Each row comes from the steps of one walk. Every step used is in the known rows, and no mark comes twice. Write the walk behind each row, first mark first.
Known rows:
peli-pabor-tanel-fazaz: [ 0.46  0.78 -0.55 -1.02 -0.02 -0.61 -2.03  0.42 -1.32 -1.58 -4.59  0.92
  0.77  0.77  0.92  1.76 -2.78 -1.11  1.77 -0.58 -2.03  3.35 -0.21 -0.96
  1.02]
bukar-tanel-fazaz: [ 0.35 -0.47 -0.10 -0.03  2.29  0.34 -0.95  0.94 -0.59 -0.51 -1.67  0.22
  0.49  0.67  0.43  1.29 -2.21 -0.02  2.40 -0.88 -0.74  3.33 -1.53  1.18
  1.27]
tanel-pabor: [ 0.02  0.23 -0.64 -1.20 -0.92 -0.29 -0.24 -0.68 -1.40  0.37  0.96 -1.97
 -0.68  0.96 -0.10 -0.94  1.94  0.20 -1.48 -0.75 -0.74  0.56 -0.09 -2.03
 -0.80]
tanel-bukar-kida-peli-pabor: [ 0.46  0.86  0.77 -0.23  1.04  0.57  0.03  3.79 -0.38 -1.27 -1.85 -0.55
  0.92  1.03  0.42 -1.55  4.26 -0.08  1.00 -1.38 -0.82  4.92 -0.92  2.78
  1.11]
tanel-peli-pabor-bukar: [ 0.26  1.35 -0.20 -2.18  3.44 -0.29  0.07  0.15 -0.16  0.06 -1.29  1.60
  0.78 -0.07  0.42  1.28  0.43  0.24 -0.73  0.48 -0.79  3.22  1.55  2.60
 -0.06]
fazaz-muziz: [ 0.29 -0.14  1.01  1.39 -1.13  0.24 -0.89  1.20 -1.27  1.28 -1.80 -0.59
 -0.48 -0.02 -0.12 -1.15 -0.42 -0.33  0.68  0.01 -0.78 -3.15 -0.29  0.92
  0.88]
kida-bukar-tanel-fazaz: [ 0.50 -0.53  0.14  0.40  3.16  0.05 -0.51  0.89 -1.36 -0.47 -1.20 -0.27
  0.22  1.28  0.32  1.32 -3.88  0.91  3.72 -0.57 -0.69  1.03 -1.89  0.91
  0.62]
peli-pabor-tanel-bukar-kida: [ 0.06  1.15  0.91 -0.83 -0.78  0.07 -1.21  1.61  0.21 -0.88 -0.34 -0.95
  1.67  0.44  0.12 -1.77  0.10 -0.71  1.62 -0.63 -0.74  5.29 -1.28  0.74
  2.42]
kida-bukar-tanel: [ 0.15 -0.60  0.62  0.79  4.06  0.07  0.70  0.11 -0.46  0.57  0.75 -1.62
 -0.52  0.71  0.39 -0.94 -0.81  0.91  3.59  0.13 -0.24 -0.16 -0.77  2.01
  0.42]
bukar-kida-peli-tanel: [ 0.07  1.14  0.68  0.81  2.59  0.62  1.48  2.40 -1.06 -1.39  1.29  0.14
  1.21  0.11 -0.79 -0.62  3.88 -1.64  1.93  0.75  0.65  2.63 -1.08  1.84
  0.56]
bukar-kida: [-0.07  0.45  0.73  0.32 -1.12  0.45 -0.03  0.82  0.50 -0.28  1.22 -1.33
  1.15  0.07 -0.18 -0.91  0.70 -0.06 -0.40 -0.73  0.06  1.80 -1.57  0.46
  1.08]
pabor-bukar-tanel-fazaz-kida: [-0.05  0.44  1.06  0.60  2.83  0.83 -0.46  1.19 -1.36  0.63  0.37 -0.14
  2.17  0.11 -0.01  1.38 -1.72 -0.45 -0.13  0.75 -0.30  2.75 -1.61  0.89
  1.26]
bukar-kida-peli-pabor-zeruset: [ 0.24  0.57  1.26 -0.42  1.77 -0.30 -1.42  1.48 -0.21 -0.35 -0.53 -0.30
 -0.25  1.30 -0.17 -0.37  4.21  0.60  0.72  0.88 -1.26  5.62 -0.67  3.53
  1.17]
fazaz-tanel-bukar-kida: [ 0.01  0.20  2.01 -0.15  0.13  0.55 -0.42  1.37  0.35 -0.19  3.02 -0.85
  1.86  0.79 -0.34 -2.78 -0.09 -0.35  1.30  0.66  0.13  4.93 -2.41  0.66
  1.93]
bukar-kida-peli-pabor-tanel-fazaz: [ 0.60  0.98 -0.04 -0.64  0.28 -0.28 -1.72  2.20 -1.49 -2.26 -4.53  0.44
  1.22  1.15  0.69  0.62 -1.42 -1.10  2.06 -0.72 -1.89  4.53 -1.51 -1.10
  1.44]
peli-kida-bukar-tanel-pabor: [ 0.06  0.30  0.49 -0.45  3.80 -0.28 -0.14 -0.26 -1.89  1.38  1.52 -3.12
 -0.84  0.92 -0.11 -2.03  1.81  0.67  1.96 -1.04 -0.32  0.87 -0.49  0.11
 -1.06]
muziz-fazaz-tanel-pabor-peli: [-0.53  0.10  0.31 -0.91 -1.51 -0.77  0.95 -0.74 -0.62  0.51  3.39 -0.49
  0.09  1.64 -0.34 -0.53  0.00  0.06 -1.49  0.10 -2.81  2.32  1.65  0.40
 -0.30]
bukar-tanel: [-0.04 -0.54  0.27  0.24  2.94  0.40  0.15  0.19  0.44  0.60  0.25 -0.98
 -0.26 -0.04  0.51 -0.91  1.36 -0.21  2.09 -0.18 -0.29  2.66 -0.34  2.36
  1.33]
kida-bukar: [ 0.21 -0.08  0.42  0.70  1.46 -0.43  0.70 -0.11 -1.17  0.00  0.65 -0.77
 -0.37  0.98 -0.17  0.03 -2.61  1.39  2.00  0.47  0.07 -3.65 -0.56 -0.41
 -1.10]
kida-peli: [ 0.33 -0.02  0.27  0.54  1.75  0.17  0.62  2.62 -0.75 -1.05 -1.03  0.36
 -0.24  0.68 -0.25 -1.20  2.16  0.09  1.10  0.45  0.14  0.51 -0.95 -0.66
 -0.32]
muziz-fazaz: [-0.21  0.19  0.15 -0.89 -1.96 -0.06  1.14  0.27 -0.86  0.39  1.53  1.59
 -0.15 -0.09  0.16  0.92 -1.21 -0.67  0.61 -1.98 -0.65  2.25  0.52  1.09
  0.23]
pabor-bukar-tanel: [-0.19 -0.17  0.30 -0.07  5.31  0.23  0.64 -0.51  0.39  0.92  0.01 -0.34
 -0.13  0.02  0.10 -0.64 -0.58 -0.05  1.39  1.16 -0.08  2.92  0.39  3.11
  1.16]
kida-peli-tanel-pabor: [ 0.11  0.89 -0.49 -0.75  1.64 -0.01  0.92  0.83 -2.48 -0.58  1.44 -1.15
 -0.32  1.03 -0.62 -0.90  4.66 -1.12  0.35  0.24 -0.23  1.62 -0.18 -0.82
 -0.88]
fazaz-tanel-bukar-kida-peli-pabor-zeruset: [ 0.27  0.34  2.21 -0.70  2.79 -0.24 -1.68  1.75 -0.33 -0.25  0.86 -0.04
  0.24  1.87 -0.25 -1.78  3.74  0.29  1.83  2.03 -1.27  7.85 -1.24  3.56
  1.76]
bukar-kida-peli-tanel-fazaz: [ 0.43  0.84  0.22  0.40  1.99  0.51  0.11  2.72 -1.83 -2.04 -0.78  1.10
  1.63  0.82 -0.60  1.60 -0.17 -1.15  2.27 -0.13  0.02  3.23 -2.13  0.82
  0.71]

Write each row's walk:
[ 0.33  1.06  2.10 -0.88  3.84 -0.67  0.18  0.73 -1.92  0.91  2.96  1.11
  0.80 -0.07 -0.23 -0.60 -1.63  0.51  3.75 -0.24  0.37  0.51 -0.48  0.23
 -1.76] => muziz-fazaz-tanel-peli-kida-bukar
[ 0.43  1.18  1.28 -0.45  4.11 -0.61 -0.47  1.04 -1.39  0.61  1.36  0.33
  0.65 -0.34 -0.51 -0.06 -1.22  1.33  3.14 -0.37  0.95 -1.81 -0.51 -0.17
 -2.02] => tanel-peli-kida-bukar
[ 0.20  0.07  0.73  0.86  4.37 -0.22 -0.68  1.33 -0.91 -0.01 -0.88 -0.11
  0.77  0.97 -0.28  1.38 -3.96  1.09  3.50 -0.78 -0.90  1.06 -0.73  2.31
  0.08] => pabor-peli-kida-bukar-tanel-fazaz
[-0.57  0.29  0.36  0.03 -0.12 -0.36  1.32  0.29 -1.25  1.11  3.66 -1.97
  0.38  1.47 -0.40  0.20 -0.03  1.00 -0.37 -0.91 -2.50  0.88  1.00  1.70
  0.00] => muziz-fazaz-kida-bukar-tanel-pabor-peli
[ 0.43  0.02  0.80  0.56  4.81  0.02 -0.94  1.22 -1.46  0.06 -1.27 -0.24
  0.55  0.69  0.01  0.91 -3.39  0.64  4.09 -0.96 -0.09  1.59 -1.64  1.51
 -0.01] => peli-kida-bukar-tanel-fazaz
[-0.09 -0.22  1.20 -1.45  1.33 -0.94 -1.89 -2.06 -1.20  1.13  3.26 -1.15
 -1.04  1.80 -0.51 -1.48  2.00  0.37 -0.29  2.74 -1.30  4.37 -0.58 -0.34
  0.20] => fazaz-tanel-pabor-zeruset
[-0.04  0.84  0.80 -0.89  1.86 -0.47 -0.97  0.11 -1.70  0.01  3.11 -1.30
 -0.43  1.53 -1.27 -0.67  4.36 -0.04  0.55  1.74 -0.56  4.68 -1.14  1.18
  0.49] => bukar-kida-peli-tanel-pabor-zeruset
[ 0.29  0.31  0.85  0.81  0.84  0.53  0.64  3.27 -0.35 -1.28 -0.04 -0.73
  0.68  0.73 -0.43 -2.01  2.69  0.06  0.81 -0.17  0.17  1.91 -2.22 -0.32
  0.50] => bukar-kida-peli
[ 0.27  0.42  0.62  1.65 -0.27  0.14 -0.87  1.88 -2.02  0.25 -2.02  0.78
  0.73  0.54 -0.68  1.70 -2.51 -0.86  1.60  0.20 -1.68 -1.83  0.05  2.67
  1.17] => pabor-peli-tanel-fazaz-muziz
[ 0.14  1.51  0.57 -1.43  1.64  0.23  0.07  0.94  0.32 -0.27  0.17 -0.12
  1.81  0.01  0.14  0.15  1.03  0.13 -0.95 -0.34 -0.56  4.31 -0.30  2.50
  1.00] => tanel-peli-pabor-bukar-kida
[-0.10  0.28  2.09 -0.63 -0.78  0.50  0.12  1.47 -0.09 -0.04  3.83 -0.04
  1.79  0.73 -0.26 -2.31 -0.68 -0.66  1.53 -0.32 -0.18  6.09 -2.17  1.30
  2.03] => muziz-fazaz-tanel-bukar-kida
[ 0.57  0.20  0.64  0.89 -1.19 -0.28 -2.37  1.35 -2.30  0.10 -4.27  0.31
  0.09  0.51  0.09  0.08 -4.21 -1.03  2.27  0.18 -1.75 -1.65 -1.04 -1.30
  1.59] => pabor-tanel-fazaz-muziz
[-0.22  0.84  0.76 -0.02  1.27  0.28  0.43  0.12  0.43  0.05  1.02 -0.71
  1.28  0.17 -0.61 -0.64 -1.24  0.13 -1.15  0.70  0.30  2.07 -0.82  1.25
  0.85] => pabor-bukar-kida
[-0.47  1.34  0.72  0.00  1.81 -0.65 -0.58  0.42 -0.27  1.23  1.14 -0.90
  0.49 -0.17 -1.12 -0.67  1.36  0.35 -0.96 -0.93 -0.58  0.73  1.83  1.19
 -1.61] => tanel-pabor-peli-kida
[ 0.26  1.12  0.53 -2.19  4.23 -0.30  0.08 -0.27 -0.26  0.18 -0.43  1.58
  0.96  0.31  0.62  0.23  0.66 -0.30 -0.41  1.60 -1.04  4.38  1.30  2.36
  0.08] => fazaz-tanel-peli-pabor-bukar
[-0.16 -0.30  1.54 -0.73 -0.03 -0.09  0.91 -0.68 -0.92  0.54  2.90  1.39
  0.32  0.52  0.53 -1.24 -0.70 -1.53  0.90  0.64 -1.00  4.02 -0.05  0.48
  0.44] => muziz-fazaz-tanel
[-0.10  0.50  1.42  0.77 -0.28  0.08  1.30  0.75 -2.44  0.88  3.06 -0.42
  0.94  0.55 -0.14  0.73 -2.35  0.52  0.99 -0.31 -0.21 -2.23 -0.90 -0.18
 -0.65] => muziz-fazaz-kida-bukar
[ 0.27  0.36  1.11  1.16  0.92  0.12 -0.12  1.05 -2.49 -0.02  0.91 -0.74
  1.43  1.07 -0.22  1.50 -3.68  1.07  1.14  0.47 -0.11 -2.82 -2.05 -1.27
 -0.66] => tanel-fazaz-kida-bukar
[ 0.04  1.23  0.68 -0.07  4.00  0.29  0.85  1.64 -1.06  0.01 -1.86  0.48
  0.93  0.49  0.05  0.01  1.81 -0.32 -1.38  1.33 -0.57  2.39  0.82  2.48
 -0.08] => fazaz-kida-peli-pabor-bukar
[ 0.16  0.75  0.54 -0.06  2.26  0.25  0.87  2.35 -1.09 -0.80  0.29 -1.23
  0.38  1.30 -0.79 -2.20  2.07  0.32 -0.52  0.53  0.00  2.35 -1.69 -0.76
 -0.08] => tanel-pabor-bukar-kida-peli
[ 0.27  1.61  1.08 -1.36  3.35 -0.21 -1.33  1.45 -0.24  0.78  0.79  1.38
  1.31 -1.59 -0.42 -0.24  1.86 -0.07  1.52 -1.07  1.09  2.23  0.04  0.36
 -1.13] => tanel-peli-kida
[ 0.02  0.54  1.28  0.61  0.14  0.67  1.31  3.51 -2.02 -0.17  1.38  0.76
  1.02  0.24 -0.22 -0.53  2.40 -0.81  0.18 -0.40 -0.18  1.86 -1.32 -0.41
  0.11] => muziz-fazaz-kida-peli
[-0.10  1.03  1.08 -0.07  0.41  0.69  0.17  1.78  0.00 -0.58  2.80 -0.45
  2.03  0.13 -0.90 -0.88  0.86 -0.80  1.89 -0.18  0.79  4.19 -1.71  2.32
  1.85] => peli-tanel-bukar-kida
[-0.03  1.37  0.69  0.58  4.12  0.52  1.74  1.99 -1.11 -1.13  1.15  0.54
  1.30  0.15 -1.06 -0.44  2.67 -1.47  1.49  1.64  0.76  2.68 -0.64  2.35
  0.43] => pabor-bukar-kida-peli-tanel
[-0.23  0.96  0.35 -0.78  0.72  0.09  0.29 -0.28 -0.49  0.28  1.62 -1.94
  0.83  0.75 -0.67 -1.22  0.02  0.27 -2.06  0.16 -0.19  2.43 -0.89 -0.09
  0.31] => tanel-pabor-bukar-kida
[ 0.07  0.55  0.86  0.64 -0.59  0.69 -0.92  1.47 -1.67  0.01  0.34  0.04
  2.27  0.13 -0.09  1.74 -1.31 -0.46 -1.01  0.03 -0.26  0.82 -1.85 -1.02
  0.59] => tanel-fazaz-kida
[-0.30  0.49  0.52 -1.84  2.21 -0.52  1.01 -1.83 -1.79  1.08  2.41  0.14
 -0.25  1.21 -0.23 -1.12 -1.26 -0.63 -1.43  1.50 -0.96  3.33  0.81 -0.37
 -0.68] => muziz-fazaz-tanel-pabor-bukar
[ 0.15  0.93  0.09 -0.48  4.29 -0.06  0.89  1.20 -0.67 -0.37 -2.78  0.84
  0.03  0.72  0.11  0.02  1.20 -0.02 -0.61  0.98 -0.63  2.42  1.27  2.72
 -0.30] => kida-peli-pabor-bukar
[ 0.33  0.35  1.14  0.39  1.07  0.63  0.25  4.14 -0.37 -1.35  0.63 -0.39
  1.03  0.99 -0.76 -2.52  1.87  0.33  1.92 -0.17  0.54  3.23 -2.68  0.05
  1.06] => tanel-bukar-kida-peli
[ 0.20  1.02  0.87 -0.06  0.27  0.61  0.93  3.21 -1.69 -0.35 -1.20  0.38
  0.94  0.47  0.77 -0.04  4.74 -1.01 -0.32 -1.51 -1.34  3.78  0.15  2.39
  0.33] => muziz-fazaz-kida-peli-pabor
[ 0.69  0.69  0.10 -1.73  3.12 -0.03 -0.21  1.34 -0.43 -0.12 -0.84 -0.06
  0.47  0.28  1.44  0.54  3.12  0.62  2.58 -1.50 -1.45  3.52  0.29  3.24
  0.52] => kida-bukar-tanel-peli-pabor
[-0.49  1.19  1.11  0.75  2.44 -0.46 -0.40  0.76  0.64  0.95  0.33  0.31
  0.94 -0.77 -1.08 -0.04  0.16  0.23  0.03 -0.42 -0.10  0.54  1.84  2.51
 -1.08] => pabor-peli-kida
[ 0.58  0.82  0.62 -2.23  1.38 -0.08 -0.65  0.74 -0.26 -0.34 -0.15  1.09
  1.07  0.23  1.40 -0.13  3.75 -0.63  0.55 -0.19 -1.64  4.98  0.48  1.75
  0.42] => fazaz-tanel-peli-pabor
[ 0.66  0.36  0.89  1.65  1.01  0.47 -0.72  3.09 -2.96 -0.24 -2.90  0.85
  0.37  0.61 -0.55  0.55 -0.83 -1.23  2.66  0.19 -0.79 -1.31 -1.35  1.33
  0.94] => kida-peli-tanel-fazaz-muziz
